Each row was made from one path, in order. Every step used is in the known rows, and no mark comes twice. Write each row's path.
Known rows
H > U > F: [ 2.22 -3.64  4.25 -0.99 -1.31  2.18  1.24 -0.07  0.48  1.91 -4.73 -3.00
 -0.66 -0.80 -1.69 -1.09  0.81 -0.71 -0.98]
L > A > D > X > U: [-5.81  1.03  3.11 -6.24 -0.37  0.96  1.68  0.71 -0.86  5.63 -3.75 -3.84
 -2.59 -0.51  2.26 -5.25  0.44  1.28 -2.15]
X > U > F > H > D: [-1.06 -2.54  0.84 -0.19 -2.75 -0.72 -1.15  1.15  0.25 -2.46 -0.47 -5.92
  3.13 -3.30  0.64  0.69 -0.70  0.32  0.94]
A > U > H > D > X: [-3.62 -3.40  1.70 -0.78 -4.03 -1.73  2.71 -3.29  1.54  2.18 -2.74 -2.73
  3.55 -0.36 -2.08 -2.33  5.14  0.99 -3.78]
L > A > U: [-2.95  1.59  4.90 -3.00 -0.59  3.91  0.17 -4.52 -0.33  3.05 -1.67 -0.58
 -2.53 -0.64  0.82 -5.86 -0.97  0.16 -2.36]
U > H > F: [-0.88 -1.15  3.84 -1.82  1.11  1.41  1.60 -3.50  2.36  2.71 -0.89 -1.58
  2.07 -0.98  0.50  2.76 -1.66 -3.05 -0.92]
L > A > D: [-2.61  3.17  3.91 -4.09 -2.16  3.26  0.10 -5.93 -0.69  4.01 -2.18 -0.53
  0.15 -2.30  0.00 -5.08 -2.81  4.00 -3.23]
D > A: [ 2.63 -1.62  4.03 -1.18 -0.48  2.21  2.96 -4.00  0.91  5.63 -2.45 -0.72
 -3.71  0.72  4.27 -0.98 -1.21 -0.25 -3.41]
L > A > D > X: [-3.53  0.12  3.96 -5.46 -2.25  1.31  2.27 -3.27  0.21  6.95 -2.17 -2.60
 -1.48 -1.95  1.40 -4.99  0.05  4.48 -3.40]
A > D > X > U > F: [-3.93 -0.03  3.22 -3.48 -0.74 -1.52  3.03  3.36  0.92  1.80 -5.45 -5.49
  1.38 -0.30  1.75 -0.48  2.25  1.12 -2.62]
H > F: [ 0.86 -1.00  5.36 -3.69  1.36  1.98  1.98 -3.82  0.47  5.78 -0.08 -2.58
  0.73 -2.34  2.22 -0.87 -2.39 -2.49  0.11]
X > D > A > U > F > H: [-0.41 -2.12  1.76  2.29  0.55  0.95  0.46 -0.05  2.65 -1.98 -0.23 -4.51
  0.10 -1.83  3.64  0.56  3.30  3.95 -1.81]
X > D > A > U > H: [-2.79  0.11  1.59  1.29  1.62  1.31  2.18 -3.07  2.54  0.03 -3.41  0.09
 -0.67  2.14  0.69 -1.71  4.26  1.43 -3.52]
X > U: [-2.69  0.74  3.55 -3.55  2.11  1.96  1.17 -0.70 -0.59  3.45 -3.62 -1.85
 -2.63  0.94  1.43 -3.30 -1.47 -3.56 -0.16]
F > U > H > D > A: [ 0.95 -4.98  0.66  0.80 -3.19  0.43  0.10 -1.66  1.17 -0.90 -3.46 -2.49
  0.30  0.01  0.61 -0.14  1.76  0.51 -3.47]
L > A > U > F: [-2.65  1.11  5.18 -1.52 -1.29  3.20  0.58 -1.57  1.33 -0.91 -2.33 -1.70
 -1.06 -0.65  0.67 -2.89 -0.84  1.55 -2.52]
D > X > U > H > F: [-3.96 -3.28  3.05 -4.27  2.91 -0.98  3.18  3.42  2.32  4.26 -2.51 -4.88
 -0.32  0.56  2.51  2.51  1.58 -5.55  0.09]
L > A > U > F > H > D: [-1.35 -1.86  2.08  0.45 -5.16  1.36 -2.07 -2.64  0.41 -2.91  1.50 -4.58
  3.23 -4.80  0.01 -1.97  0.11  4.20 -1.30]
A > U > F > H > D: [-0.23 -2.39  1.97  1.90 -5.01 -0.07 -1.13 -3.01  0.82 -2.74  0.45 -5.04
  5.66 -4.68 -0.24 -0.35  1.77  2.86 -1.67]

Write each row's path
[ 1.11 -3.52  1.71  0.64 -4.61 -0.21 -0.56 -2.92  1.34 -0.84  1.29 -4.66
  4.36 -4.73 -0.27  1.11 -0.90  3.59 -0.45] => U > F > H > D
[ 0.05 -3.33  5.02 -4.07  1.98  2.48 -0.28 -0.17 -0.23  3.40 -1.11 -4.93
 -0.40 -3.00  2.65 -1.51 -1.18 -3.77  0.74] => H > F > U
[-2.36 -0.96  3.68 -0.13 -1.86  3.23 -1.93 -1.19  1.80 -1.73  0.61 -4.11
 -0.34 -3.30  1.98 -0.19 -1.09  2.43 -1.78] => L > A > U > F > H
[-3.02 -2.66  2.82 -1.17  0.69  2.51 -0.80 -0.91  1.99 -0.32 -3.87 -1.95
 -1.11  0.38 -1.12  0.03 -0.15 -1.55 -1.85] => F > U > H
[-3.06 -0.20  2.95 -2.57  2.93  0.76  0.97  0.58  1.32  1.21 -2.49 -2.72
  1.21  0.30  1.19  2.18 -1.27 -6.27  0.54] => X > U > H > F
[-3.68 -2.04  1.66 -2.00 -1.31 -1.45  0.67  3.73  1.36  1.22 -2.60 -7.90
  2.20 -2.98  3.02  2.17  1.78  2.30 -1.98] => A > D > X > U > F > H
[ 0.21 -2.79  3.40 -0.12 -1.26  1.62 -0.45 -1.57  2.58  0.30  0.34 -4.13
  0.61 -3.09  1.78  3.01 -2.31  1.85 -0.83] => U > F > H
[-0.01 -0.65  2.80 -1.74  2.02  1.61  3.15 -3.38  1.25  4.71 -1.71 -0.54
 -3.36  0.73  2.64 -3.91  1.03  2.17 -1.06] => X > D > A
[-2.23 -4.91  2.19 -1.31 -5.43 -0.52  0.17 -0.02  1.41 -0.02  1.74 -6.67
  1.86 -4.52  1.38 -1.72  2.89  4.73 -1.68] => L > A > U > F > H > D > X
[ 1.18 -1.75  3.40  0.89  0.37  1.35  2.21 -2.73  2.14  1.54 -2.33 -1.96
  1.21  0.35  3.94  3.28  1.59 -3.46 -4.29] => D > A > U > H > F
[ 1.85 -5.22  2.34 -1.06 -1.15  3.22 -1.53 -2.69 -0.65  5.05 -1.10 -4.39
 -1.56 -3.27 -0.22 -1.25  0.16 -1.24 -0.21] => F > H > U
[-2.89 -4.63  2.59 -2.38  0.65 -0.67  1.13  5.35  2.30  1.81 -1.14 -7.50
 -1.86 -1.36  3.85  2.84  0.99 -0.89  0.12] => D > X > U > F > H
[-6.19  0.15  1.39 -2.96 -0.13 -1.14  2.30  0.84  1.23  3.00 -5.74 -3.39
  1.26  1.01 -0.03  0.01  2.61 -0.26 -3.66] => A > D > X > U > H
[ 4.29 -4.81  1.18  1.98 -5.06 -0.39  0.72 -2.31  1.93 -0.46  0.69 -4.62
  2.13 -3.33  3.27  2.82 -0.19  3.99 -2.31] => U > F > H > D > A
[-5.42 -2.45  2.29 -3.21  1.70 -0.41  2.88  2.68  2.20  3.59 -4.35 -3.02
 -2.61  2.40  0.68  0.65  1.82 -3.20 -1.55] => D > X > U > H
[ 1.47 -0.68  4.09 -0.29 -0.57  2.36  2.32 -4.11  0.47  3.88 -3.50 -1.14
 -2.25  0.89  4.18 -2.26  1.20 -0.77 -4.93] => D > A > U
[-1.30  0.11  2.88 -0.51  1.66  1.80  2.65 -3.43  0.77  2.85 -2.65 -1.13
 -1.93  0.72  2.54 -5.37  3.38  1.61 -2.55] => X > D > A > U
